Each row was made from one small tree. Brackets hold a mark, then the marks that hang from it, in alphabetical order. Every link used is in the known rows. Write each row's tree.
Known rows:
{nidat {vume {zotu {libubi {lipim fugifur nokug}} pubud}}}: [-12 -12   9  -3  -4  23   7  17  16  15   7 -23  22  13  12  -2  -8  22
  -7   7  -7  -9  21 -17  21  -4 -10 -22  12   9 -33  15  -6  22 -34 -13]
{zotu libubi pezi pubud {zuvu {lipim nokug}}}: [ -2 -27 -15   4  -8  -3  39  11   9 -23  10  -8 -16   6  26 -11 -13  38
  -9 -10  -2  -8  23 -23   4 -20  -2 -15  -9  -8 -39  31  26   9 -21 -15]
{nokug {lipim pezi {pubud zotu} zuvu} {vasis fugifur}}: [  7 -33  12 -26  -6  -6  -9   4  18   8  22 -44  -2  -9   4 -10 -12 -11
  -7  26   5 -24  -8 -14  23  14  -5  -9  28  -4  -1  18 -25  -5  24 -32]
{zuvu {lipim pezi pubud}}: [ 11  -4   7  -9   4  -3  -2   1  -2   1  10 -26  -1  19  -1 -16 -10   7
  -3  12  -8   2   6 -16  11  -8 -19 -12   3  -6  -5  25 -16  11   2 -19]
{lipim {nokug {vasis fugifur}} pezi pubud zuvu}: [  6 -31  15 -28  12   3   1  13  13  -7   1 -45  -5  -4 -11 -14 -19  -4
  -4  26   5 -24   6 -32  19  -6 -12 -14  25   2  -3  23 -20  -9   6 -32]
{zotu {libubi {lipim fugifur}} pezi zuvu}: [  7 -25 -22   9  -9   7   3  -6  14  -7   4  -6  -4  15  22   1  -2  22
   0  12   0   2  22 -22  23  -4   7 -16   8   3 -38   4  15   9  -9  -8]
{pezi {zotu libubi zuvu}}: [ 17 -23 -17   8  -8   1   2  -6   5 -12   1   3 -11   2  12  -2 -10  13
 -23  -3 -14   2   2  -3  19  -6   1 -17 -11   2 -16  20   3  -1 -16  -4]
{nidat vume}: [  5   3   5  -4  -4   3 -11   2   3  15   0   6  -7  -1  -4   2   7   6
 -15   7  -7  -3  -7 -11  15   0 -15   2  -5  12   0   1 -11  21  -2 -11]
{zotu pubud {zuvu lipim}}: [  4 -17 -12   2  -7   4  12   0   0  -7  14  -4 -13   9  13  -7 -12  26
 -10  -3  -5  -2   5  -2  13 -11  -5 -13 -13  -9 -24  14  17  15 -12  -9]
{nokug vasis}: [  7 -14   0  -2  -7  -1   1  -5   4   7   3  -2 -11  -4  -5   5  -7   8
 -17  15   0  -8 -16  -2  16   2  -5  -6   2  -3  -1  10  -9   3   9 -16]
{pevep {rizazi vovo} {zotu pubud {zuvu {lipim fugifur}}}}: [ 10 -26  -8   1   0  17  -1 -11   1  -1  27 -22 -17  30  -2  -3 -21  10
   5   6  -2 -10  22   4  -2 -11 -18 -30   5  10 -26  20  13  14 -24 -14]
{zotu libubi {pubud {lipim fugifur {nokug vasis}}} zuvu}: [ -7 -27 -12  -3 -14  13  25   6  14  -3  12 -23  -2   8  12  -4 -19  26
 -18   4   4 -29  13  -6  25   0   1 -19  -7 -13 -41  28  19  -3 -21 -18]
{vasis {fugifur {lipim pubud zuvu}} nokug}: [  5 -12   0 -17   6   1  -5   6   6   4  -8 -21 -13  -7   2 -10   8   7
   1  22  -5 -23   0  -2  19  -6 -22 -17   9  17 -13  11  -2   5 -16 -29]
{pezi {zotu {pubud {lipim {fugifur vasis} nokug}} zuvu}}: [ 10 -25  -9 -11  -9  17   2   2  14   0   3 -12   0   5  19  -5 -23  17
 -20  -3 -19 -11   1  -3  25   1  -6 -23 -14   0 -24  19   3  10 -18  -9]
{libubi {lipim fugifur nokug pubud}}: [  4  -8   1  -9   9  13   7  13   8  19  10 -40  17   6   1   1  -7   9
   2  28 -12  -8  17 -21  16   1 -11 -21  14   7 -18   8 -12  12  -9 -22]
{zuvu {lipim pezi}}: [ 10  -2   5  -2   1  -4 -11 -10  -5   4  12 -13  -3  22   1 -15  -9   5
  -9  11  -7   8  -4 -11   7  -7 -16  -6   2  -6  -6  17 -10  16   3 -15]
{lipim nokug pubud}: [  7 -10  -1 -11   7   0  14  14   5   8   4 -27   2  -7  -8   0  -7   9
  -6  13 -12 -17   6 -21  10  -5 -14 -14   1   4  -3  18 -11   8  -8 -22]
{rizazi vovo}: [ 13  -4 -12  -1   0  -5  -8 -17   8  12  11  -3 -12   4 -13   8   3  -5
  -3   9  -2 -11  -3  -9   7  -5  -9  -4  -4   3   0   6 -14  11   0  -8]
{pevep zotu}: [ 14 -10  -7  -2   0   4 -12  -4  -2   6   0  -3  -6   4  -8   1  -5   6
  -5  11  -4  -4 -11  -4  10  -3 -15  -7   8  12  -1   8  -3  12  -3 -18]
{pezi {zotu libubi pubud {zuvu lipim}}}: [  9 -24 -13   9 -12   1  16   1   2 -19  12   0 -13  10  27 -11 -18  31
 -20 -14 -10   9   8   4  16 -11  -2 -21 -16  -6 -30  32  13   3 -23  -5]
{pezi {zotu libubi pubud}}: [ 12 -26 -11   2 -15 -10   5   5   5  -6   4   5  -6   3  17   5 -13  20
 -16 -12  -6   5  -3  -2  22  -4   0 -12  -5   5 -17  29  -2  -2 -17  -5]
{nokug {vasis {fugifur {lipim {pezi zotu} pubud zuvu}}}}: [ 16 -26   9 -23   5   9 -13  -5  14  -4  -7 -34  -2   0   7 -24 -20  -6
  -9  29  -8  -5  -6 -13  26  -2 -17 -24  14   5   0  30 -25 -11  -1 -23]
{zuvu {lipim fugifur pubud}}: [  7   4   7  -9   3   9  -2   6  -1   7  16 -31  -1  14  -3  -5 -11  14
  -1  18 -13  -4   5  -5  17   2 -19 -22   6   1 -13  19 -10  13  -5 -20]
{libubi {lipim fugifur pezi zuvu} zotu}: [ 13 -16   2  -9  -1  18 -31  -3   6  15  20 -42  28  36  18 -12 -13 -12
   6  38 -12  21  10 -31  30   6   1 -16  33   9 -23  -5 -16  11   9 -18]
{lipim fugifur {pezi {zotu libubi pubud}}}: [ 17 -33   4 -10 -14  -4 -14   0   5  -7   8 -14   5  28  14   2 -28   8
  -9  -4  -4   7   5 -14  30   1   3 -17   9   5 -22  36 -10  -3 -19  -3]
{fugifur {vasis {nokug {lipim {pezi zotu}}}}}: [ 17 -36  18  -6 -14 -18 -16  -9   3  18   2   6  -8   4  19  -5  -9  -7
 -24   4  -4   4 -26   9  10  -3   0  -8  -1   2   0  19 -25  16  -3 -12]
{nokug {lipim {pezi zotu}} {vasis fugifur}}: [ 10 -36  16 -10  -6 -11 -16 -12  13  17   8  -5 -11 -12  11 -15 -10  -5
 -21  15   9  -2 -22   6  12  -2  -1  -3   8 -12   5  21 -31  -1   4 -10]
{vovo rizazi}: [ 10 -14  -2   5  -5   0  -8  -2   4  13   2   2  -5   4  -4   4  -3   7
  -9  19 -11 -10 -17  -7   9  -6 -20  -6  -5   8   4   1 -11  11   5 -10]
{lipim fugifur nokug {pubud zotu} zuvu}: [ 11  -6   6 -30   2  16  -4  18   8   2  21 -63  12   6  -8   4 -20  -5
  -1  27 -26 -21  10 -31  22  20 -13 -26  21  17 -14  16 -12   6   5 -30]
{fugifur {lipim zuvu}}: [ 11  -5 -12 -10   2   9  -9  -3   1  11   4 -21   7   7   0 -11 -12   4
  -4  29 -20  -3 -12 -14  19   2 -16 -21   1   8  -9  10   7  12  -6 -24]
{fugifur vasis}: [ 16 -15  -8   1  -3  -3  -7  -1   3   5  -6  10  -5   0  -1  11  -6  11
 -12   6  -8  -8 -19  -6  19   1 -10  -8   3  13   2   3  -8  12  12 -20]
{vume nidat {zotu pubud}}: [ -4 -17   0  -4  -8   9  -5   9  11   3   1 -15   2  -1  -6  -1  -6  21
  -5   3 -15 -14   3  -8  21 -20  -9 -21  -2  -3 -14  19  -7  14 -29  -2]
{lipim fugifur {nokug vasis} pezi {pubud zotu} zuvu}: [ 12 -21  20 -36  -3  17  -5  11  12  -4  19 -71  12  17  -9  -2 -32 -16
  -5  34 -13 -20   7 -35  25  19  -7 -25  30   7 -12  26 -23  -2  17 -33]
{lipim nokug pezi pubud}: [ 11 -17   5 -16   8  -3   5   9   4   6   2 -35   8  10  -9  -7 -14  -2
  -4  15  -8 -12  10 -33  11  -8 -12 -11   8   0  -3  24 -19   6  -5 -21]
{lipim nokug pezi zuvu}: [ 13 -19   6 -22   7   2 -10   5   1   3   9 -39   7  15  -9 -12 -22  -9
  -6  23 -13  -4   2 -37  11  -4  -8 -13  14   4  -6  18  -8  10  -2 -23]
{nokug lipim}: [  6 -17  -5  -2  -6 -11  -3  -1   2  30  18  -6   0  -7   4  -2  -3   6
 -12  15  -4  -7 -18   1   9   2  -3  -6  -2  -8  -3   9  -5  18  -3 -16]

Which tree is each row?
[ 10 -34 -23   1 -18   2   9   1  14  -9   5   3  -9   6  30   0  -3  20
  -1  -2  -3   4  13 -24  21 -12  10  -3  -1  -1 -27   6  10  10  -5  -4]	{libubi {zotu pezi pubud zuvu}}
[ 15 -14  12 -35   2  13 -13  13   8  -2  20 -70  17  22  -9  -2 -27 -15
   2  28 -21 -16  14 -42  23  17 -10 -23  28  14 -12  22 -20   7   9 -30]	{lipim fugifur nokug pezi {pubud zotu} zuvu}
[ -3 -18  -1  -4 -18   0   5   9  16  -5  -5   7  -9   3  13  -3   1  26
  -7 -13  -1  -6  11 -21  21 -13  -9  -7   0   6 -21  24  -3  18 -25  -4]	{nidat {vume {zotu libubi pezi pubud}}}
[ 11 -14  -3  -2  -3  -1   7   2   4   9 -17   0  -3   1   9   4   2  12
  -7  13 -10 -19 -14   4  18  -3 -20 -19  -3  18  -7  13  -5  14  -7 -30]	{fugifur {lipim pubud} {vasis nokug}}
[  8 -25  -3  -2 -10   9 -17  -1  10  16  16 -23  28  35  28  -1 -11   3
   6  18   1  18  13 -20  30   1   5  -8  23   5 -28   1 -13  12   0 -10]	{libubi {lipim fugifur pezi} {zotu pubud}}
[  8 -33 -17   8  -3  11  17   4  20 -10  -5  -7   3   9  25   3 -12  25
  -4  12  -5  -9  18 -29  19  -6   4 -23  13  12 -35   6  13  11  -4 -20]	{zotu {libubi {lipim {fugifur vasis} nokug}} pezi zuvu}
[ -1 -20 -26  -2 -15   7  18   3  16   2   8 -10  -3   2  33 -16   3  22
  -7  -1  -9  -5  20 -25  14 -14   0  -2 -11 -10 -32  11  12  12 -12  -9]	{libubi {zotu pezi {pubud {lipim nokug}} zuvu}}
[  9 -20 -10  -8  -4   6   2  13  13  -3   9 -38   4  15  16  -4 -10  16
  11  23  -6   2  24 -36  29   1  -3 -26  25  12 -31  14   1   2  -3 -22]	{zotu {libubi {lipim fugifur pubud zuvu}} pezi}
[  5 -17   6 -16   2   9   8   8   5   4  10 -32  -4  -5  -8  -4 -20   1
 -15  27  -9 -12  -9 -21  11   1  -7 -17   9   0  -6  15  -5   2   3 -27]	{lipim {nokug vasis} zuvu}
[  3 -23   8 -23  12   6  11  18  13  -3   2 -38 -10 -19 -10  -6 -11   6
  -6  24   1 -28   2 -22  17  -2 -13 -17  19   5  -4  17 -14  -8   2 -32]	{lipim {nokug {vasis fugifur}} pubud zuvu}
[ -4  -8  -2   5  -5  30  -9  -1  16   7   4 -14  11  17   9  -7   1  14
 -10  13 -10  -4  19  -9  27  -3  -7 -23   6   7 -31   1  -2  23 -26  -6]	{nidat {vume {zotu {libubi {lipim fugifur}} zuvu}}}
[  8   5 -19  -7 -15  16 -18 -15   8   6  18 -19  -2  12   3  -1   1   4
 -14   9 -19 -17   3  -1  25  18  -9  -8  -6  -1 -22   1   4  13   5 -11]	{pubud {lipim fugifur} {zotu zuvu}}
[  4  10   2  -9   1   5  17  10   3   3  19 -37   3  -1   3  -6  -5  12
 -10  11 -23 -13   7 -12   2   6 -24 -15   1   4  -7  20 -11  12   8 -27]	{zuvu {lipim nokug {pubud zotu}}}
[  5 -15   6 -10  -4   7  12   3  14   7  11 -42  17   5   7  -2  -9  -4
 -10  25  -5 -10  10 -24  13   8  -8 -10  18   1  -7  13 -25   0  22 -28]	{libubi {lipim {nokug vasis} pezi {pubud zotu}}}
[ 16 -23   0 -23  12  11   4  12   9   2  -7 -44  22  15   2 -16 -29   0
   0  31 -21 -15  -3 -38  20  -3 -22 -31  14  13  -5  24  -8   9   1 -40]	{fugifur {lipim nokug pezi pubud zuvu} vasis}
[  7 -30 -11   7  -3   9   9   4  -8  -6  16  -9 -15  16   7  -9 -19  26
  -7  -1  -6  -1  12   6  -3 -14 -19 -24   1   8 -23  18  23  12 -20 -18]	{pevep rizazi {zotu pubud {zuvu lipim}}}
[ 10  -6   7  -7   3  22   1  -3   2  -3  16 -28  -5   9   8 -16 -22  10
 -19  14 -26   6   7  -4   5  -5 -11 -29 -10  -3 -20  22  -4  15 -21  -8]	{pezi {zotu {zuvu {lipim fugifur nokug}}}}
[  2  -5   4 -24  -3   6 -13  -6  15   0  12 -38  -3  -1   0 -18  -4 -10
 -16  20  -3 -24  -2 -18  15  11 -18   0  16  -2  -8  13 -17  -5  21 -29]	{pubud {lipim {nokug {vasis fugifur}} pezi zuvu} zotu}
[  9 -13 -12 -11  -2  10  16   9  11  -6  10 -33   1  -6  -1   4  -6   5
 -11  10 -20 -25  14 -21  13   5  -8 -14  -2   6 -11  13  -2   7   2 -21]	{lipim nokug {pubud {zotu zuvu}}}
[  5 -33  16 -18  -1 -18 -23  -2   3  16  13 -17 -14   0   4 -13   2  -9
  -7  17  11 -14 -10  -4  12  -5  -3  -1  18   0 -10   9 -11  11  -7 -22]	{vasis fugifur {nokug {lipim pezi zuvu}}}
[ -7 -22  -6   5 -10   3   5  14  11  -5   0 -13   3   2   0   0  -6  28
  -7  -3 -10 -17   9  -8  24 -22  -7 -24   1  -1 -24  28   0   6 -34  -5]	{vume nidat {zotu libubi pubud}}
[  5 -12 -13  -2 -15  -2 -13  -5   7  15  12 -11  12  23  23 -14  -1   6
  -6   2  -3   6   3 -13  25  -4  -7   4   1  -9 -18  13  -9   9   0 -10]	{libubi {zotu {pubud {lipim pezi}}}}
[  8  -5  -1  -7  -2  10   3  -8   4  -9  19 -30   2  17   6 -14 -13   1
 -16  10 -18  -6  10 -19   1   0 -12 -10   0  -5 -16  16  -1  15   6 -19]	{pubud {zotu {zuvu {lipim nokug pezi}}}}
[ 13  -5 -17 -11 -21   5 -15  -2  15  -9  10 -18  -4  14  19   0  -7  12
  -6   7 -17 -13  -2 -20  31  21 -12 -15  16  17 -26  13   4   7  19 -27]	{pubud {lipim {fugifur vasis} zuvu} {zotu libubi pezi}}
[ 10 -12  -9  -7   9   9  19  10  10  11 -11 -19  15  -4   5  -2 -13  15
  -6  21 -20 -21  -8 -16  14  -3 -23 -26  -1  14  -2  18  -5  12  -4 -34]	{fugifur {lipim nokug pubud} vasis}
[  9 -11   7 -23   7  14 -10  11   2   9  15 -43   6   9 -12  -2 -22  -1
  -4  29 -17 -10   1 -27  16   6  -8 -23  15  10 -14  12  -3  12  -8 -23]	{lipim fugifur nokug zuvu}
[  6 -14  -8   5   3   2  20  14   9   6   3 -25  12  -5  19  -7  -7  16
 -13  10 -16   3  16 -14  12  -7 -10 -22   2   7 -15  23 -14  -1 -16 -16]	{pezi {zotu {libubi {lipim nokug pubud}}}}
[ 24 -28  18 -27   4  13 -24   3   7  -3   3 -38  10  21   2  -7 -39 -12
 -12  21 -24   5  -8 -30  22   6  -7 -29  20  17  -5  22 -23   8   1 -20]	{lipim {fugifur vasis} nokug {pezi zotu} zuvu}
[ 23 -45   6  -9  -7   5 -22 -10  11  10  10 -13   4  15  16  -7 -30  -5
 -18  14 -12   2 -14  -5  25   4   8 -23   4  -4  -9  17 -15  15  -3  -9]	{nokug {lipim {fugifur vasis} {pezi {zotu zuvu}}}}
[  3  -9   5 -11 -13  19  15  -6  13 -14  20 -31 -15   5  13  -6 -15  13
 -15  19 -13 -12   9 -16   5   8  -5 -18   2  -5 -27  17   2  12  11 -20]	{pubud {zotu pezi {zuvu {lipim fugifur {nokug vasis}}}}}
[  8 -13   3  -3   4  17  20  11   6 -14  14 -40  -1  11  14 -15 -24  21
 -16   8 -23  -5  22  -9  13  -6 -12 -38  -4  -2 -27  38  -1   3 -28 -16]	{pezi {zotu libubi {zuvu {lipim fugifur nokug pubud}}}}
[ 10 -15   4 -26  -8   6 -12  12   9  21  35 -56  11   3   1   1 -17  -6
  -2  29 -18 -17  -3 -14  27  25  -5 -24  20   4 -12  14 -12  13   9 -28]	{nokug {lipim fugifur {pubud zotu} zuvu}}
[  3 -34 -19   2 -12   7  10   4  11 -13   2  -5  -3   9   5   0 -15  25
  -8  -9  -5 -16  11  -7  25 -14   0 -22  -4  -6 -29  23  12   7 -30  -6]	{vume {zotu libubi pubud zuvu}}
[  0  -8   0  -3  -7   7 -11   0  14   0  -6 -11 -10  -6  -5  -9   4  15
  -4  11 -19  -7   7 -20  12 -24 -11 -17  -1  -1  -9  15 -13  18 -19   0]	{vume nidat {zotu pezi}}
[ -4  -9 -10  12  -5  22  -1  -1  15   6  -1  -1   6   8  10 -11   8  17
 -14   7  -9  -2  16  -9  21 -11  -8 -16  -3   3 -24   0   0  21 -23  -7]	{nidat {vume {zotu {libubi lipim} zuvu}}}
[ -1 -14   5 -13 -15   5  -5   5  15   4  -5   5 -11   0   7  -4   1  18
  -4  -6  -6  -3   6 -20  18 -12 -11  -4  -3   3 -12  14 -10  26 -19  -1]	{nidat {vume {zotu pezi pubud}}}
[  5 -35 -12   3  -7  15  16   9  13  -4  11 -20  11  10  28  -1 -22  23
 -13   4 -10   3  23 -13  22  -4   8 -28  -1   3 -40  20  10   2 -30  -7]	{pezi {zotu {libubi {lipim fugifur nokug}} pubud zuvu}}
[  8  -9 -23  -1  -8  -7   9  -2  20 -12  -8  -7  -6 -10  21  -1  13  21
   2   5  -6 -24   9 -16  20   3 -20  -8  11  18 -17  20  -1  -3   5 -25]	{vasis {fugifur {lipim {pubud {zotu libubi pezi}}}}}
[  1 -13   1  -8  -9  19   7   8  12   1  24 -48  16  10  11   5 -18   3
 -12  33 -10 -11   8 -20  22  21  -2 -25  28  11 -29  10  -2  -2  13 -32]	{pubud {zotu {libubi {lipim fugifur {nokug vasis} zuvu}}}}
[  8 -16  -9 -19  -9  -3 -16  -1   3   6  13 -26   1  22   5 -18 -15   2
  -3   6  -4  -1   2 -22  27  -1 -10  -5   2  -8 -18  19   1   8  -4 -15]	{zotu {pubud {lipim pezi zuvu}}}
[ 12 -17 -24   2 -12   2  13   5  11 -15   9 -18  -3   2   7   8  -3  13
 -11  -1 -12 -22  13 -14  25   6  -3 -15   2   7 -18  17   5  -2   3 -20]	{lipim {pubud {zotu libubi zuvu}}}
[  3 -21   8  -4   1  18  22   5   9  -7  14 -43   7  16  17 -25 -18   5
 -12  24  -7  -3  16 -22   9 -13  -7 -20   8 -15 -16  24 -12   3   3 -26]	{libubi {zotu {zuvu {lipim {nokug vasis} pezi pubud}}}}
[ 12  -5  -5  -3  -9   6 -10 -15   1 -11  19 -18  -5  23   9 -11  -9   1
 -13   7 -14   1   3 -11  10   3  -9  -7  -1  -5 -14  11  -1  14  13 -14]	{pubud {zotu {zuvu {lipim pezi}}}}
[  7 -28  -3 -18   1   6  -6  10  -4  11  16 -43   6  24  -1 -24 -25   2
  -3  12  -8  -8  15 -23   1  -8 -24 -19  15  10 -18  28   8   6 -18 -29]	{pevep rizazi {zotu {pubud {lipim nokug pezi zuvu}}}}
[ 11 -27 -24   7 -11  -6  10  -4  11 -17  -2   7 -19   3  13   0  -2  22
  -8  -2  -1  -8  11 -22  16 -11   4  -8  -4   0 -24  15  16   5  -8  -9]	{zotu libubi pezi zuvu}
[  9  -9 -12   3  -6   2   6  -9   4 -12   7   0 -24   5  14 -14  -2  22
  -7   5 -10   4   7 -14   5 -14  -7  -9 -11  -8 -19  11  12  19  -3  -8]	{zotu pezi {zuvu lipim}}
[  3 -16 -12   6   9   8  22  16   6   6   1 -28  15   3   7  -5  -5  19
   0  16  -2 -10  17 -18   9  -9 -17 -21  17  14 -18  17   1   4 -14 -32]	{pevep {zotu {libubi {lipim nokug pubud}}}}
[  9 -25 -17 -10 -11   0  -5   5   0   5  11 -17 -17  11  10 -17 -10  16
   2   4  -6  -2  11 -16   6  -8 -21 -14   8  13 -21  19  16   8 -12 -21]	{pevep rizazi {zotu pezi {pubud {lipim zuvu}}}}
[ -3  -8  -4   8  -4   7  -4   5  10  -2  -2 -14   3   0  -8  -5   0  18
 -11   8 -17 -16   4  -9  19 -20 -12 -24   3   1 -14  22  -7   8 -28  -7]	{vume nidat {zotu libubi}}
